In the rows, 128 means zero.
Known rows, with every step that occurs
vuras, tabub, sezipob, nimug, nefe, tife, kore: [146  92 103  76 105 146  85  80  93 108 137  69 141 127 181 136  67 124
 187  79 191 156 141  81  99 137 143 124 180 139 115 121 114 182 147]
buba, kore, tife: [134  84 131 108 123 140  69  47 103 123 167  91 168 172 120 138  91 133
 121  98 165 151 117 103 139 115 152 122 158 106 104 125 113 175 156]
nuped, kore, tife, sezipob, nimug, nizufe, nevil, babifo: [ 88 107 132  96 110 155  91  32  89 111 153  94 174 119 123 111  79 131
 155 103 127 142 110 113 118 104 139 185 140  94 128 105 132 165 179]
kore, tife, nefe: [138  85 141  96 132 134  76  31  89 129 165 100 152 153 134 130  89 140
 142  98 147 161 128  98 129 130 151 117 156 101 122 134 135 165 145]
tife, sezipob, nimug, nefe, mimar: [116  88 140  99 105 149 107  55 130  93 153  84 125 127 154 117  83 140
 144  85 157 172 152  89  81 134 178 156 145 124 117 135 161 158 151]
nuped, kore, tife, nefe, mimar, balova: [134  77 130 123 157 122  44  31 109 116 148  92 147 167 145 161  43 139
 140 103 170 176 104  88  71 141 149 145 152 101 111 110 109 184 131]
mimar, nefe: [130  95 137 109 128 123  95  58 113 120 162  82 154 155 139 116  93 118
 136 108 145 149 138  96 114 116 163 119 152  98 109 123 124 153 149]
nuped, kore, tife, sezipob, nimug: [120  95 140 112 114 155  84  48 105 108 166  89 167 137 137 126  72 125
 132  71 147 174 115  96 118 127 149 161 157  97 130 136 134 185 168]
nizufe, nevil, kore: [112  96 130 108 111 137  78  46 119 107 145 103 162 159 119 107 101 121
 109 132 132 129 132 124 124  95 149 135 169  99  87 118 113 147 166]
tife, nefe: [130  99 137 100 121 135  87  44  99 116 155  94 150 149 138 111  97 128
 138 105 144 163 136 105 119 127 170 117 156  95 120 130 139 140 156]
nuped, kore, tife, sezipob: [134  90 147 120 111 136  74  36 108 110 168 107 175 148 129 120  76 137
 127  79 155 179 103 102 120 111 151 156 156  86 109 138 119 191 164]
vuras, tabub: [134  89 134  98 129 124 102  61 120 118 144  99 164 141 150 107  94 105
 147 104 148 142 123 125 137  90 171 121 174 106 104 129 122 149 153]
nimug, nefe, tife, sezipob, tabub, vuras: [150  72 146  99  82 134 100  59 118  92 153  75 132 148 165 121  75 133
 141 102 177 177 136  89 124 120 165 121 143 130  91 164 128 159 143]
vuras, tabub, sezipob, tife, nefe, nimug, nizufe, parobu: [133  93 109  72 121 103 103  85  87 111 148  82 139  93 189 138  76 115
 180  95 161 148 149  81 122 124 138 130 165 103 146 100 139 202 134]
vuras, tabub, sezipob, nimug: [139  86 119  72 121 146 119  90 118 122 145  77 156 125 173 112  84  89
 148  99 147 144 136 112 148 105 150 132 178 117 128 125 133 171 169]
tabub, sezipob, nimug, nizufe, parobu: [110 109 107  76 106 132 117  86 111 109 141  81 157  89 159 116  88 102
 133 112 115 136 152 110 142 123 144 144 144 114 124 105 142 180 172]
rikif, parobu: [131  96 133 117 112 120  97  64 123 111 155 111 160 140 141 107  88 118
 111 126 137 159 115 115 126 115 149 132 149 104  84 131 128 158 151]
balova, mimar, nefe: [128  90 134 131 126 113  76  35 120 130 177  89 146 166 145 124  82 127
 120 106 144 162 145  78 114 113 171 114 143 123 106 113 127 161 147]
parobu, rikif: [141 102 137  94 119 124  90  39 123 108 158  89 166 154 133 106  87 104
 137 122 141 142 131 104 129 100 183 123 156 107 106 139 126 131 169]
nimug, nefe: [132 101 136  97 111 132  97  64 105 104 151  95 147 140 130 101 102 131
 129 105 147 151 148 103 106 124 164 120 154 119  91 131 131 144 151]
mimar, nefe, tife, sezipob, nimug, nizufe, parobu, rikif: [125 116 120  93 105 111  97  43 105  91 160  61 151 110 176 141  68 124
 184  94 141 148 145  58  99 120 176 141 128 105 132 114 149 169 149]
babifo, nevil, kore: [122 108 136 106 122 138  83  55 121  99 153 106 154 166 111  99 106 116
 100 109 138 134 133 123 132 106 142 131 180  86  94 133 125 141 163]
balova, mimar, nefe, nimug, nizufe: [106  88 117 118 133 104  89  40 130 103 176  77 156 126 136 133  63 122
 143  95 143 162 133  65 104 122 176 125 130 126 126 102 159 174 133]
sezipob, tife, nefe, mimar: [119  77 148 114 130 124  71  34 103 121 166  95 116 158 154 133  88 133
 146 115 171 163 146  90  98 146 156 133 166 111 132 132 128 151 134]
babifo, nevil, nizufe, parobu, rikif: [129 127 126  81 126 107  87  39 128 103 164 101 152 133 140 118  97 100
 109 133 123 115 148 109 140  91 154 129 142  76  97 118 117 137 171]
nevil, kore, tife, nefe, mimar: [122  82 126 116 142 121  46  12 107 124 160 101 137 172 124 147  76 145
 124 104 170 161 135  84  97 135 149 136 160  99 116 125 124 173 133]
nevil, kore: [117 107 124 122 118 130  80  48 114 104 153  94 162 161 111 103  95 110
 109 112 147 142 139 108 121 112 156 128 164  95 104 132 113 151 163]
nizufe, nevil, kore, tife, nefe, nimug, sezipob, tabub: [129  67 123  84 122 134  96  50 110  97 125  89 139 144 147 128  72 141
 142  92 157 144 145  79 105 106 141 151 162 113 108 120 143 191 146]
babifo, nevil: [131  92 154  92 122 140 104  61 126 105 156 112 153 152 129  99 107 120
 115 109 128 142 122 137 144 106 150 129 174  97  94 136 140 141 163]
vuras, tabub, sezipob, nimug, nizufe, nevil, kore, tife, nefe: [116  98  95  58 116 148  73  54  83 132 136  74 160 117 165 139  81 122
 166 101 147 129 139  81 135 107 134 140 172 107 135  92 134 174 155]
sezipob, nimug: [113  95 133  97 124 152 111  65 116 108 153  82 153 135 135 110  91  99
 128 105 129 143 138 116 130 128 161 131 159 116 126 133 143 144 165]
vuras, tabub, sezipob: [153  82 126  82 118 127 107  77 121 125 147  96 164 137 166 107  88 102
 144 107 155 150 126 119 150  89 152 128 178 106 107 128 118 177 166]
nuped, kore, tife, sezipob, tabub: [137  78 148 118 116 140  88  39 117 115 144  95 163 150 142 114  70 128
 128  80 155 174 113 102 123 107 167 157 157  90 119 146 106 181 164]
babifo, nevil, kore, tife, sezipob, nimug, nizufe, parobu, rikif: [113 131 118  80 107 134  84  36 105  95 155  87 161 119 139 128  84 123
 138  88 122 126 149  84 131  99 154 155 150  88 118 119 148 164 168]
nuped, kore: [122 105 133 119 119 128  75  58 116 107 150  99 169 149 122 106  88 115
 113 106 146 159 114 116 112 117 158 139 164  94 103 126 111 153 165]
kore, tife, nefe, mimar, balova: [138  62 138 110 159 127  69  25 115 119 154  93 138 165 152 159  51 139
 152 110 161 165 116  95  91 133 154 131 148 113 114 122 127 180 130]
nizufe, nevil: [122  80 147  92 113 139  97  51 125 113 148 109 161 144 137 108 101 125
 124 132 122 136 120 140 136  95 156 131 164 108  86 122 128 148 164]

Rows
[117  97 131  90  95 164  85  45  95 102 154  86 146 140 135 123  91 150
 133  88 145 143 153  85 102 116 141 149 156 114 102 123 139 173 157]	nizufe, nevil, kore, tife, sezipob, nimug, nefe
[145  74 110  80 136 139 108  95 130 106 129  64 129 130 192 137  54 106
 164 102 170 149 146  91  83 121 154 141 164 143 110 108 126 180 141]	vuras, tabub, sezipob, nimug, nefe, mimar, balova
[150  68 148 110  98 125  99  54 124 107 164  62 139 163 175 136  65 118
 148 106 174 176 127  82 131 113 165 120 142 112 107 155 121 168 142]	mimar, nefe, tife, sezipob, tabub, vuras
[132  91 128 123 122 122  64  38 101 111 162  79 152 163 145 142  70 135
 170  97 178 159 123  85  91 138 155 116 162 108 108 125 102 170 140]	mimar, nefe, tife, kore
[106  92 130  96 127 126  95  51  89  95 166  77 144 115 138 124  80 119
 170  96 159 155 138  75 107 150 158 129 154 106 155 125 157 157 135]	sezipob, tife, nefe, nimug, nizufe
[104  80 115 105 143 127  47  12 111 109 137  89 152 149 138 157  56 144
 152 127 150 138 118  89  83 117 151 147 147 106 105  93 121 168 131]	nimug, nizufe, nevil, kore, tife, nefe, mimar, balova
[120  79 146 112 115 119  87  48 102 106 157  98 113 144 168 119  91 138
 153  98 179 167 160  74  90 134 150 151 163 127 118 131 139 167 143]	nimug, sezipob, tife, nefe, mimar
[121 114 118  81 122 101  85  48  87  96 158  75 142 108 158 139  75 118
 173 110 149 139 156  66 101 134 169 124 143 103 143 111 148 156 137]	sezipob, tife, nefe, nimug, nizufe, parobu, rikif
[126 110 137  90 106 164  91  55  95  95 163  89 138 148 127 114  98 145
 123  66 150 150 155  83 110 128 134 147 166 103 109 137 150 167 155]	babifo, nevil, kore, tife, sezipob, nimug, nefe
[128  78 140 134 111 133  87  30 117 107 190  78 134 154 168 140  65 138
 150  79 156 183 138  60 103 133 160 135 142 128 131 129 150 189 144]	balova, mimar, nefe, tife, sezipob, nimug
[ 92  94 139  83 112 159 117  27  94 113 158  94 166 115 130 110  87 129
 167 109 118 132 123 121 138  98 144 170 136 105 131 117 149 160 177]	kore, tife, sezipob, nimug, nizufe, nevil, babifo
[133  78 133 112 137 124  90  58 131  94 140  86 134 151 148 128  65 130
 139 116 161 155 136 100  67 128 169 133 145 132  85 121 122 159 134]	nimug, nefe, mimar, balova
[145  63 139 109 135 131  78  57 105 115 160  76 119 161 180 142  57 119
 154 122 179 169 141  82  92 145 138 138 163 114 131 124 112 187 144]	tabub, sezipob, tife, nefe, mimar, balova
[138  91 126 102 121 142  57  39  83 130 166  85 156 174 129 145  92 150
 135  90 172 164 126  84 126 128 159 114 155  95 120 118 123 166 149]	buba, kore, tife, nefe
[123  87 150 113 103 127 111  69  97  99 159  97 143 141 150  96 100 114
 142  99 159 146 155  93 122 114 140 145 170 129 105 142 126 169 164]	nimug, sezipob, tife
[141  84 139 104 115 123  88  55 101  94 159  98 141 147 135 115  91 145
 143 103 163 154 130  98  99 137 144 120 160 126  90 140 129 163 135]	nimug, nefe, tife
[138  76 156 108 113 141 100  31 112 113 174 107 166 146 136 117  84 137
 139  86 146 169 117 109 139 105 156 141 154  98 111 151 135 188 161]	kore, tife, sezipob
[146  79 125  80 107 146 103  83 100  96 160  76 132 131 158 119  82 128
 145  99 162 157 144  84 109 152 124 131 163 137 114 136 141 186 151]	tabub, sezipob, nimug, nefe, tife
[119 101 118 101 108 151  77  56  92  94 147  73 138 137 143 133  76 136
 168  86 172 154 143  85  80 160 153 122 162 138 113 129 125 155 143]	sezipob, nimug, nefe, tife, kore
[132  89 133 107 100 145  78  61  92 121 165  83 148 149 154 120  80 110
 150 107 177 157 144  97 127 133 139 131 177 113 124 134  90 177 171]	tabub, sezipob, tife, kore
[116  91 146  97 121 138 105  43 107 120 150 110 157 158 120  93 104 121
 133 146 124 124 125 150 132  90 143 143 155 102  93 117 117 139 175]	nizufe, nevil, babifo
[132  78 153 110 106 144 124  47 133 106 140  91 151 142 152  91  86 115
 136  95 142 166 134 117 135  98 192 143 153  95 120 153 126 153 172]	tife, sezipob, tabub
[135  74 131  96 128 117 138  85 132  90 133  67 139 134 162 109  70 110
 153  83 159 154 151  76  99 108 167 143 150 121 115 130 146 180 147]	mimar, nefe, nimug, sezipob, tabub
[111  86 137 101 104 165  87  36 109 109 160  94 159 146 132 127  85 132
 129  97 133 143 132 105 129 104 141 155 163 101 114 128 135 179 168]	nizufe, nevil, kore, tife, sezipob, nimug
[126  84 137 102 123 121  87  51 129 104 148 100 131 144 137 117  90 141
 127 112 160 157 143 103  86 129 169 135 152 127  88 128 134 150 137]	nimug, nefe, mimar
[143  65 151  97 100 143 102  44 124 121 162  84 155 152 155 129  70 114
 127 105 155 169 124 108 166  96 165 127 143 116 105 163 124 168 159]	kore, tife, sezipob, tabub, vuras
[ 83  90 110  86 131 142  55  18 105 118 143  85 140 129 135 153  77 142
 145 115 141 135 137  83  98 133 149 155 152 113 129  95 149 154 138]	sezipob, nimug, nizufe, nevil, kore, tife, nefe, mimar
[131  82 145 112 115 141 107  53 108  97 173  69 142 145 162 130  75 128
 166  80 158 170 132  77 103 136 153 139 151 104 134 139 149 180 147]	mimar, nefe, tife, sezipob, nimug
[129  91 137 114 130 128  63  44 105 119 161 105 172 153 120 126  78 127
 117  99 150 158 107 109 122 120 138 140 164  99 102 128 107 177 155]	nuped, kore, tife
[124 104 139  94  94 160 118  68 106  93 155  78 141 123 148 100  94 130
 144  76 144 165 156  89 101 130 174 141 146 116 120 140 157 151 164]	tife, sezipob, nimug, nefe
